What can hang from each mark
q_468: q_140 q_547 q_923 q_980
q_990: q_354
q_500: q_547
q_971: q_115
q_830: q_241
q_718: q_923
q_307: q_229
q_980: q_241 q_468
q_241: q_37 q_830 q_980
q_923: q_354 q_718
q_229: q_307
q_115: q_662 q_971 q_980
q_662: q_115
q_354: q_923 q_990
q_140: q_307 q_468 q_790
q_37: q_241
q_569: q_790
q_790: q_569
q_547: q_468

Each row was made from one small tree. Brackets hold a mark, then the marks that hang from it, in the order of their numbers. Every link used is in the known rows. Write each row's tree.
Known rows
{q_140 q_307 {q_468 q_547 {q_923 q_718} q_980}}: [-10,10,8,-6,18,1,4,-18,-27,3,-8,6,-8,-4,-37,9,8,5,-15,0,1,-14,-8,9,6,5,-1,-3,-7,-7,4,-19,5,-24,0,-13,-2,4,6,10,-6,18,2]
{q_662 {q_115 q_971 {q_980 q_468}}}: [-20,2,1,-4,-2,15,3,-11,-25,-2,-15,0,-6,-8,-10,16,8,7,2,-12,11,-8,-5,9,14,12,2,-1,3,6,11,-6,15,2,-2,-1,-8,-3,1,14,-10,17,9]
{q_971 {q_115 q_662 q_980}}: [-16,2,-4,-9,-4,2,-3,-10,-7,-6,-10,2,0,-3,-6,14,4,6,-1,-8,3,-6,-3,-7,15,6,-3,2,2,6,11,5,15,-4,-1,-1,-14,-3,7,7,-16,14,7]
{q_241 q_830 {q_980 q_468}}: [-10,13,9,0,13,7,-8,-10,-28,-2,4,6,0,0,-26,11,11,-1,-2,-4,1,-4,5,3,12,2,-1,1,-1,-3,7,-20,10,-6,-5,-5,-4,-4,4,9,-1,14,6]
{q_140 {q_468 q_547 q_923 q_980} {q_790 q_569}}: [-6,9,0,2,18,3,-3,-18,-33,4,0,6,-9,-5,-55,33,4,1,-18,-1,13,-12,-15,16,12,4,3,-3,0,-9,4,-24,3,-19,-5,-7,-3,-2,6,12,-3,13,0]
{q_500 {q_547 {q_468 q_923}}}: [-11,10,-11,-3,32,2,-2,-13,-18,-10,-1,4,-6,-9,-22,6,2,3,-16,-4,9,-5,-9,5,4,9,6,-3,5,-2,10,-17,8,-14,-4,3,-1,-2,5,5,-1,10,8]
{q_241 q_37 {q_980 {q_468 q_140 q_923}}}: [-11,12,4,5,31,14,-8,-9,-39,2,-1,1,-5,-6,-31,-4,8,3,-4,-4,-9,-8,6,4,11,8,0,-2,-1,-5,6,-41,9,-9,-5,-3,2,2,4,8,-9,15,0]
{q_971 {q_115 {q_980 q_241}}}: [-13,5,-1,-2,-9,5,1,-13,-9,-4,-7,6,1,1,5,17,9,5,-3,-10,6,-6,-7,-7,12,13,0,-1,6,5,9,11,13,-9,-2,-1,-10,7,2,3,-8,18,2]
{q_830 {q_241 q_37 {q_980 q_468}}}: [-8,5,1,4,13,12,-3,-5,-42,8,-8,4,3,-3,-16,-6,12,2,-6,3,-8,-7,9,-7,13,0,5,-2,-6,-2,8,-22,8,-6,-2,-3,2,5,2,11,-3,15,0]
{q_662 {q_115 {q_980 {q_468 q_140 q_923}}}}: [-21,8,2,3,16,10,-1,-11,-30,-2,-7,-1,-14,-7,-29,20,4,8,-6,-9,6,-8,-10,14,11,14,-1,-2,5,1,8,-24,14,-7,-8,2,-4,-4,1,11,-10,15,6]
{q_971 {q_115 {q_980 {q_241 q_830}}}}: [-11,12,5,-3,-4,7,-6,-14,-9,-6,-6,5,4,1,2,18,10,1,-5,-5,4,-5,-1,-7,14,15,-3,2,8,3,8,8,14,-9,-5,-3,-12,3,3,3,-7,15,3]
{q_830 {q_241 q_37 {q_980 {q_468 {q_923 q_718}}}}}: [-6,10,7,1,23,16,2,-8,-37,8,-14,5,1,-5,-17,-13,12,2,-13,5,-8,-9,12,-4,12,5,0,-4,-8,-2,8,-31,9,-15,-1,-6,-2,8,0,15,-6,16,2]
{q_830 {q_241 {q_980 {q_468 q_547}}}}: [-12,4,-3,1,7,6,-1,-11,-43,2,0,8,-4,-4,-26,25,9,8,-15,0,7,-7,-2,8,15,-3,6,-1,-13,-1,8,-9,4,-17,-3,-5,2,0,1,13,5,14,2]
{q_547 {q_468 q_140 q_980}}: [-13,9,0,1,18,1,-5,-15,-31,0,4,5,-12,-6,-30,21,6,5,-12,-9,-7,-7,-4,13,9,1,-1,0,0,-3,6,-24,7,-8,-4,-1,2,1,6,9,-2,13,2]
{q_718 {q_923 q_354}}: [-11,7,6,0,11,4,2,-9,-2,-1,-7,0,-3,3,-3,6,1,4,-4,1,-2,-4,-5,-2,4,9,2,-3,3,1,8,-6,7,5,-6,6,-13,1,7,-2,-6,12,1]
{q_500 {q_547 {q_468 q_140 {q_923 q_354 q_718} q_980}}}: [-12,15,10,-7,50,0,8,-18,-24,1,4,1,-15,-7,-17,26,2,8,-24,9,-9,-8,-4,19,9,1,0,-7,-6,2,8,-41,4,-34,-4,1,-2,8,5,13,-3,12,11]
{q_37 {q_241 q_830 {q_980 {q_468 q_140 q_923}}}}: [-14,17,6,7,22,8,-10,-13,-32,-3,3,2,-8,-5,-26,24,6,4,-10,-4,-10,-6,3,8,11,15,-4,2,4,-8,3,-32,11,-17,-10,-9,1,1,1,7,-2,13,1]
{q_115 {q_980 q_241 {q_468 q_140 q_923}}}: [-16,8,-1,6,14,7,0,-14,-28,-3,-6,6,-10,-4,-26,28,7,9,-13,-13,-6,-9,-11,8,11,18,-4,-2,9,0,6,-18,13,-13,-9,-1,11,5,-1,3,-4,16,3]
{q_468 q_140}: [-10,11,3,1,6,-1,-4,-9,-11,0,-4,3,-8,6,-11,4,1,3,-9,-4,-6,-8,-6,6,7,11,-1,1,7,0,6,-7,8,-4,-7,6,-7,-2,6,1,-8,9,3]
{q_468 {q_923 q_718} q_980}: [-8,11,10,-4,15,8,0,-13,-10,4,-5,7,-6,-1,-19,14,7,5,-10,-8,-2,-8,-2,5,6,1,-5,-5,-2,-2,8,-15,7,-10,0,-5,-9,3,3,8,-6,16,4]
{q_354 q_923}: [-9,10,-5,1,8,11,-5,-11,-2,-7,-6,5,-3,6,-15,-9,4,3,1,-10,8,-5,-7,-11,1,12,0,-3,9,-6,7,0,11,11,-7,3,-13,-1,6,-2,0,14,0]
{q_830 {q_241 q_37 {q_980 {q_468 q_547 {q_923 q_718}}}}}: [-7,9,5,-3,25,17,0,-11,-41,5,-10,5,-1,-7,-23,-3,11,7,-16,7,2,-10,10,4,16,0,2,-4,-16,-3,9,-28,5,-25,0,-9,3,7,0,19,-1,14,1]
{q_980 {q_241 q_37} q_468}: [-6,6,3,-2,7,8,-4,-9,-24,-1,-3,7,1,-1,-5,-14,11,5,-3,-4,-4,-6,-4,-5,12,12,3,-1,8,-3,9,-14,12,-8,-3,4,15,8,-1,2,-1,18,3]
{q_980 q_468}: [-9,8,3,-1,4,2,0,-10,-19,-1,-2,9,-5,0,-17,5,6,4,-4,-7,2,-6,-6,6,7,9,2,1,6,-1,8,-7,10,-4,-3,5,6,-2,1,4,-2,15,6]
{q_990 {q_354 q_923}}: [-8,11,-1,7,19,14,-1,-10,-9,-6,-4,4,-3,7,-11,2,2,9,3,-2,9,-2,-5,-12,4,10,-4,-2,7,-3,8,2,10,13,-11,3,-11,0,9,-6,1,16,1]
{q_569 q_790}: [-7,4,-2,0,-5,-3,-1,-5,-7,-1,-7,9,3,5,-18,6,3,1,-2,-4,-2,-6,-10,7,5,7,4,-2,4,0,6,-9,10,9,-3,2,-13,-2,4,6,-6,10,0]
{q_500 q_547}: [-9,9,-4,-6,14,0,-2,-10,-6,-3,1,3,-2,2,-5,2,1,4,-8,0,9,-5,-11,0,6,6,6,-3,5,2,9,0,8,-11,-5,5,-9,-3,5,0,-3,12,9]
{q_140 q_307 {q_468 {q_923 {q_354 q_990}} q_980} q_790}: [-9,7,6,10,33,-7,11,-15,-41,17,-20,0,-4,2,-34,15,3,-1,-12,14,-14,-7,-9,7,0,6,2,-3,-3,-10,-4,-28,15,1,1,-9,-12,6,10,7,-6,22,-1]
{q_241 q_37 q_830 {q_980 {q_468 q_923}}}: [-6,15,9,2,32,17,-14,-9,-34,-1,-3,3,4,-7,-31,-6,12,-1,0,-1,-3,-4,13,-3,11,5,-2,0,0,-7,8,-35,10,-5,-4,-7,0,-2,5,9,-7,14,1]
{q_971 {q_115 q_662 {q_980 {q_241 q_37}}}}: [-12,0,-4,-10,-2,8,-8,-10,-12,-6,-11,-1,6,-4,8,-5,9,7,-1,-5,-2,-5,-1,-18,19,9,-1,-1,3,4,12,-1,17,-7,-1,-2,-5,7,4,5,-15,18,4]
{q_971 {q_115 q_662 {q_980 q_241 {q_468 {q_140 q_790}}}}}: [-17,1,-5,-1,-7,-5,0,-18,-31,-6,-6,0,-5,-2,-24,19,5,5,-11,-5,-8,-9,-16,12,21,25,-1,1,6,1,4,-18,19,-13,-7,-2,0,6,2,16,-11,20,7]
{q_229 q_307}: [-13,8,4,-5,1,-4,2,-9,-15,2,-13,6,0,4,-12,9,5,2,-6,-7,-1,-5,-9,-11,5,11,3,-1,9,2,7,4,8,-6,-3,0,-5,-4,9,-1,-9,17,1]
{q_115 q_971}: [-10,6,0,-4,-1,7,-1,-10,-6,-1,-13,4,-2,1,1,6,5,3,-4,-9,-2,-8,-1,0,7,13,0,1,6,3,8,4,9,5,-2,1,-12,-2,5,3,-9,10,2]
{q_923 q_718}: [-6,11,9,-9,1,2,5,-10,2,1,-9,7,-2,9,2,-12,5,2,-8,-1,1,-8,-2,1,6,8,-2,0,3,1,9,-1,9,-6,-1,5,-11,1,4,5,-7,13,8]
{q_830 {q_241 q_37 {q_980 {q_468 {q_140 q_307} q_547}}}}: [-13,6,1,1,19,4,-4,-10,-59,9,-7,-1,-1,-6,-33,-7,9,7,-18,7,-8,-11,3,2,15,7,6,1,-9,-6,3,-29,5,-24,-6,-13,6,4,6,10,-7,18,-5]
{q_830 {q_241 q_37 {q_980 {q_468 q_547 {q_923 q_354}}}}}: [-8,5,8,1,34,11,1,-7,-48,8,-5,3,-1,-8,-20,22,9,10,-15,14,-7,-6,9,3,15,-8,6,-5,-16,-2,9,-29,2,-22,-1,-5,7,7,2,13,-1,13,-2]
{q_923 {q_354 q_990} q_718}: [-6,12,14,-6,22,1,13,-9,-6,11,-16,4,-3,10,22,-6,2,5,-10,14,-2,-3,3,0,5,-1,-2,0,-4,3,5,-2,14,-6,3,9,-14,6,5,5,-3,15,10]
{q_980 {q_241 q_37}}: [-5,5,2,-3,3,6,-6,-8,-11,0,-7,4,4,5,5,-16,8,4,-4,-2,-5,-5,-3,-13,10,9,2,-2,7,-2,9,-6,10,-3,-3,4,1,8,3,-3,-4,15,0]
{q_547 {q_468 {q_140 {q_307 q_229}}}}: [-13,11,1,-2,8,-8,0,-16,-32,-4,-1,6,-7,-2,-37,-8,2,1,-16,-12,-7,-8,-8,-1,6,27,0,5,10,-4,1,-14,12,-4,-12,-3,-6,-2,11,2,-9,15,3]

Write each row's tree
[-15,9,0,-1,17,-4,-4,-15,-24,0,-7,0,-8,-1,-32,10,0,8,-19,-4,-1,-10,-11,7,5,16,0,1,4,-6,3,-12,6,-17,-8,-7,-3,-3,8,-1,-11,14,-4] -> {q_468 {q_140 q_307} q_547 q_923}
[-5,13,9,-3,18,13,-14,-5,-18,1,-4,0,8,4,-11,-14,10,-2,2,3,-3,-3,13,-10,12,-2,-1,0,-2,-5,9,-20,8,0,-3,-6,-14,-2,9,6,-8,12,1] -> {q_241 q_37 q_830 q_980}
[-17,3,4,-11,21,3,2,-15,-25,-7,-3,4,-7,-14,-19,45,4,15,-9,1,4,-5,-3,10,18,1,-1,0,-8,5,11,-10,10,-25,0,-2,5,0,3,13,-11,15,8] -> {q_971 {q_115 q_662 {q_980 {q_468 q_547 {q_923 q_354}}}}}
[-11,6,-3,-1,10,5,-3,-16,-27,-9,3,10,-7,-6,-23,24,8,11,-15,-9,9,-7,-14,9,11,11,2,-2,1,-4,7,-8,9,-20,-5,0,16,3,-3,3,6,15,2] -> {q_980 q_241 {q_468 q_547 q_923}}
[-19,1,0,-6,-5,14,1,-8,-12,-2,-18,-3,-4,-2,1,13,5,6,2,-11,11,-7,-4,1,12,10,1,-2,3,6,11,3,13,8,-2,-2,-22,-4,5,10,-13,13,6] -> {q_662 {q_115 q_971 q_980}}
[-13,13,-10,0,36,0,-4,-15,-23,-8,1,1,-12,-9,-25,8,-1,4,-21,-3,2,-7,-10,11,6,15,4,-1,5,-1,7,-26,8,-17,-8,4,-1,-2,6,5,-3,8,7] -> {q_500 {q_547 {q_468 q_140 q_923}}}
[-6,12,15,-6,23,-6,10,-16,-13,4,-9,1,-9,10,-18,16,-3,7,-20,17,-8,-10,-9,26,10,11,-1,-3,-5,-3,4,-25,2,-20,-5,2,-12,4,7,15,-8,9,3] -> {q_468 {q_140 q_790} q_547 {q_923 q_354 q_718}}
[-11,9,3,1,11,-2,-6,-22,-44,3,4,3,-7,-3,-68,27,1,5,-17,-9,-2,-11,-18,17,9,23,1,-2,-1,-11,-3,-21,6,-9,-13,-19,-14,-4,11,9,-7,19,-5] -> {q_468 {q_140 {q_307 q_229} q_790} q_547 q_923 q_980}
[-12,5,-5,3,16,4,-4,-17,-28,-6,1,7,-8,-9,-26,28,10,6,-16,-15,-2,-4,-8,2,9,4,0,-5,2,-5,8,-19,10,-10,-2,-4,7,7,1,4,5,16,0] -> {q_547 {q_468 q_923 {q_980 q_241}}}
[-15,9,6,4,7,0,-5,-20,-36,1,5,4,-8,-4,-40,24,6,6,-18,-18,-12,-9,-16,-6,8,26,-4,-4,8,-5,-2,-16,13,-10,-15,-13,-6,4,6,-4,-5,21,-3] -> {q_468 {q_140 {q_307 q_229}} q_923 {q_980 q_241}}
[-7,6,-2,4,16,6,-5,-11,-56,9,-6,0,-1,-1,-39,3,7,4,-15,12,-7,-11,0,18,19,7,7,-1,-12,-7,4,-35,4,-14,-6,-7,0,4,5,22,-1,14,-4] -> {q_830 {q_241 q_37 {q_980 {q_468 {q_140 q_790} q_547}}}}
[-6,15,7,-5,18,8,-15,-14,-34,-5,3,4,-3,-3,-17,-1,10,7,-12,4,-3,-7,-1,9,18,14,-1,4,3,-7,6,-22,8,-23,-9,0,18,3,1,6,2,13,2] -> {q_980 {q_241 q_37 q_830} {q_468 q_140 q_547}}
[-14,10,3,-1,12,-4,-3,-18,-42,0,5,6,-9,-7,-47,11,6,3,-15,-15,-9,-8,-7,3,8,18,-1,1,4,-5,0,-21,10,-7,-11,-11,-4,-1,10,5,-6,19,2] -> {q_547 {q_468 {q_140 {q_307 q_229}} q_980}}
[-15,1,-2,-3,-3,12,4,-14,-22,-3,-12,8,-3,-5,-6,22,12,8,-5,-15,-2,-9,-6,2,14,17,-1,-1,7,5,9,0,14,-4,-2,-4,7,5,-1,6,-3,19,6] -> {q_115 q_971 {q_980 q_241 q_468}}
[-6,6,1,4,3,-2,0,-13,-26,6,-6,6,-4,5,-37,15,6,-2,-2,2,-6,-10,-12,16,7,4,4,-3,-1,-7,4,-19,8,4,-2,-3,-9,2,7,14,-2,15,2] -> {q_140 {q_468 q_980} q_790}
[-6,14,10,-2,22,14,-12,-7,-32,1,0,3,6,-2,-22,-12,13,-2,3,1,-3,-4,14,-4,13,2,0,1,-1,-5,8,-29,9,-5,-3,-5,0,-1,5,9,-5,16,4] -> {q_241 q_37 q_830 {q_980 q_468}}
[-12,13,5,2,10,-2,-2,-14,-24,0,-4,4,-7,0,-37,1,1,2,-14,-12,-8,-10,-11,-5,3,32,-3,2,11,-4,-1,-10,12,-3,-15,-6,-13,-4,10,-4,-13,15,-1] -> {q_468 {q_140 {q_307 q_229}} q_923}
[-11,9,-1,6,30,14,-9,-10,-54,5,-4,2,-6,-10,-35,12,8,8,-17,4,-5,-10,5,8,16,4,3,-2,-12,-5,6,-34,4,-21,-6,-7,6,3,2,14,-2,11,-4] -> {q_830 {q_241 q_37 {q_980 {q_468 q_140 q_547 q_923}}}}
[-8,14,6,-1,25,8,-16,-15,-36,-2,3,1,-3,-5,-21,3,12,2,-13,-2,-14,-5,5,2,16,6,-3,1,4,-7,6,-35,10,-12,-7,-4,9,7,5,7,0,13,0] -> {q_547 {q_468 q_140 {q_980 {q_241 q_37 q_830}}}}
[-13,6,5,-7,3,22,-9,-9,-16,-3,-19,-6,5,-2,10,-5,12,3,2,-3,4,-5,4,-11,19,14,-2,-2,6,2,11,-8,16,4,-5,-5,-15,2,4,9,-11,14,3] -> {q_662 {q_115 q_971 {q_980 {q_241 q_37 q_830}}}}
[-9,9,3,-1,34,4,3,-11,-20,5,-10,4,-6,-1,-2,24,-1,11,-13,10,7,-2,-3,5,5,-4,0,-1,-9,-2,5,-3,10,-9,1,4,-7,0,6,2,2,12,2] -> {q_468 q_547 {q_923 {q_354 q_990}}}
[-7,4,0,3,10,11,-5,-3,-29,9,-12,1,6,2,-6,-8,9,1,-6,5,-7,-6,9,-13,12,-3,5,-3,-7,-1,9,-13,7,-1,-2,-4,-13,4,6,7,-6,12,-3] -> {q_830 {q_241 q_37 q_980}}
[-11,3,-1,-5,0,4,-7,-16,-22,-2,8,7,-5,-1,-15,35,9,12,-11,-9,7,-6,-13,6,14,-4,2,-5,-6,-2,8,0,5,-16,-2,-5,4,5,2,4,7,17,0] -> {q_468 q_547 {q_980 q_241}}
[-6,9,7,2,1,-6,4,-18,-37,8,0,7,-3,1,-58,8,6,-6,-14,-7,2,-13,-16,-3,9,23,3,0,11,-7,-3,-18,11,-7,-11,-13,-13,-3,11,5,-10,22,2] -> {q_140 {q_307 q_229} {q_468 q_980} {q_790 q_569}}
[-21,5,-4,0,8,4,-4,-17,-28,-10,-4,1,-10,-12,-19,28,6,9,-14,-13,-7,-8,-10,3,18,22,-6,0,6,3,7,-16,19,-20,-7,-2,6,5,-1,8,-12,17,7] -> {q_971 {q_115 q_662 {q_980 q_241 {q_468 q_140 q_923}}}}
[-11,12,10,0,13,6,0,-17,-16,2,0,4,-12,1,-13,20,7,7,-19,-7,-10,-10,-9,7,10,11,-7,-6,1,-1,5,-22,10,-19,-6,-3,-3,10,0,5,-3,16,3] -> {q_468 q_140 {q_923 q_718} {q_980 q_241}}
[-7,11,8,-9,27,18,-3,-12,-31,-1,-3,6,-1,-7,-23,-10,10,7,-6,1,6,-9,8,8,13,0,1,-4,-13,-5,10,-32,5,-21,1,-8,3,4,2,16,-4,17,4] -> {q_241 q_37 {q_980 {q_468 q_547 {q_923 q_718}}}}
[-12,16,7,3,13,6,-8,-11,-29,-2,4,2,-6,0,-16,17,7,4,-7,-2,-9,-6,4,8,14,11,-2,3,3,-6,4,-25,10,-17,-9,-6,1,2,2,7,0,14,4] -> {q_37 {q_241 q_830 {q_980 {q_468 q_140}}}}
[0,10,6,3,12,5,-10,-14,-30,4,-7,2,5,5,-28,-3,13,-6,-3,9,-13,-8,-4,4,13,10,1,-2,2,-11,4,-30,11,0,-4,-7,-2,9,6,12,0,15,0] -> {q_140 {q_468 {q_980 {q_241 q_37 q_830}}} q_790}
[-15,1,-5,-2,5,-4,0,-12,-29,0,-9,0,-7,2,-40,14,2,6,-8,-4,-11,-9,-13,18,16,14,-3,1,5,-2,6,-25,15,-1,-7,-3,0,-4,7,16,-11,16,9] -> {q_115 q_662 {q_980 {q_468 {q_140 q_790}}}}
[-5,10,-3,2,15,-1,1,-15,-23,0,-7,6,-7,1,-43,14,1,-2,-19,3,15,-12,-15,11,10,14,4,1,6,-8,4,-17,4,-16,-6,0,-4,-4,6,9,-6,9,1] -> {q_140 {q_468 q_547 q_923} {q_790 q_569}}
[-10,8,0,0,19,7,-9,-14,-35,-1,2,2,-6,-6,-18,3,10,6,-12,-6,-13,-6,-1,3,14,4,1,-3,1,-5,7,-32,9,-12,-4,-1,11,11,4,6,0,16,-1] -> {q_547 {q_468 q_140 {q_980 {q_241 q_37}}}}
[-7,22,18,-2,36,17,-8,-11,-31,1,-5,1,-3,-3,-25,-16,11,-1,-8,4,-11,-9,15,6,13,11,-7,1,-2,-6,6,-47,9,-17,-7,-6,-3,3,4,15,-10,13,5] -> {q_241 q_37 q_830 {q_980 {q_468 q_140 {q_923 q_718}}}}
[-10,12,-2,-8,35,6,2,-18,-20,-4,3,6,-9,-11,-25,11,6,5,-18,-4,7,-7,-5,11,7,2,2,-6,-4,-1,10,-27,7,-24,-1,-4,-3,3,3,13,0,15,11] -> {q_500 {q_547 {q_468 {q_923 q_718} q_980}}}
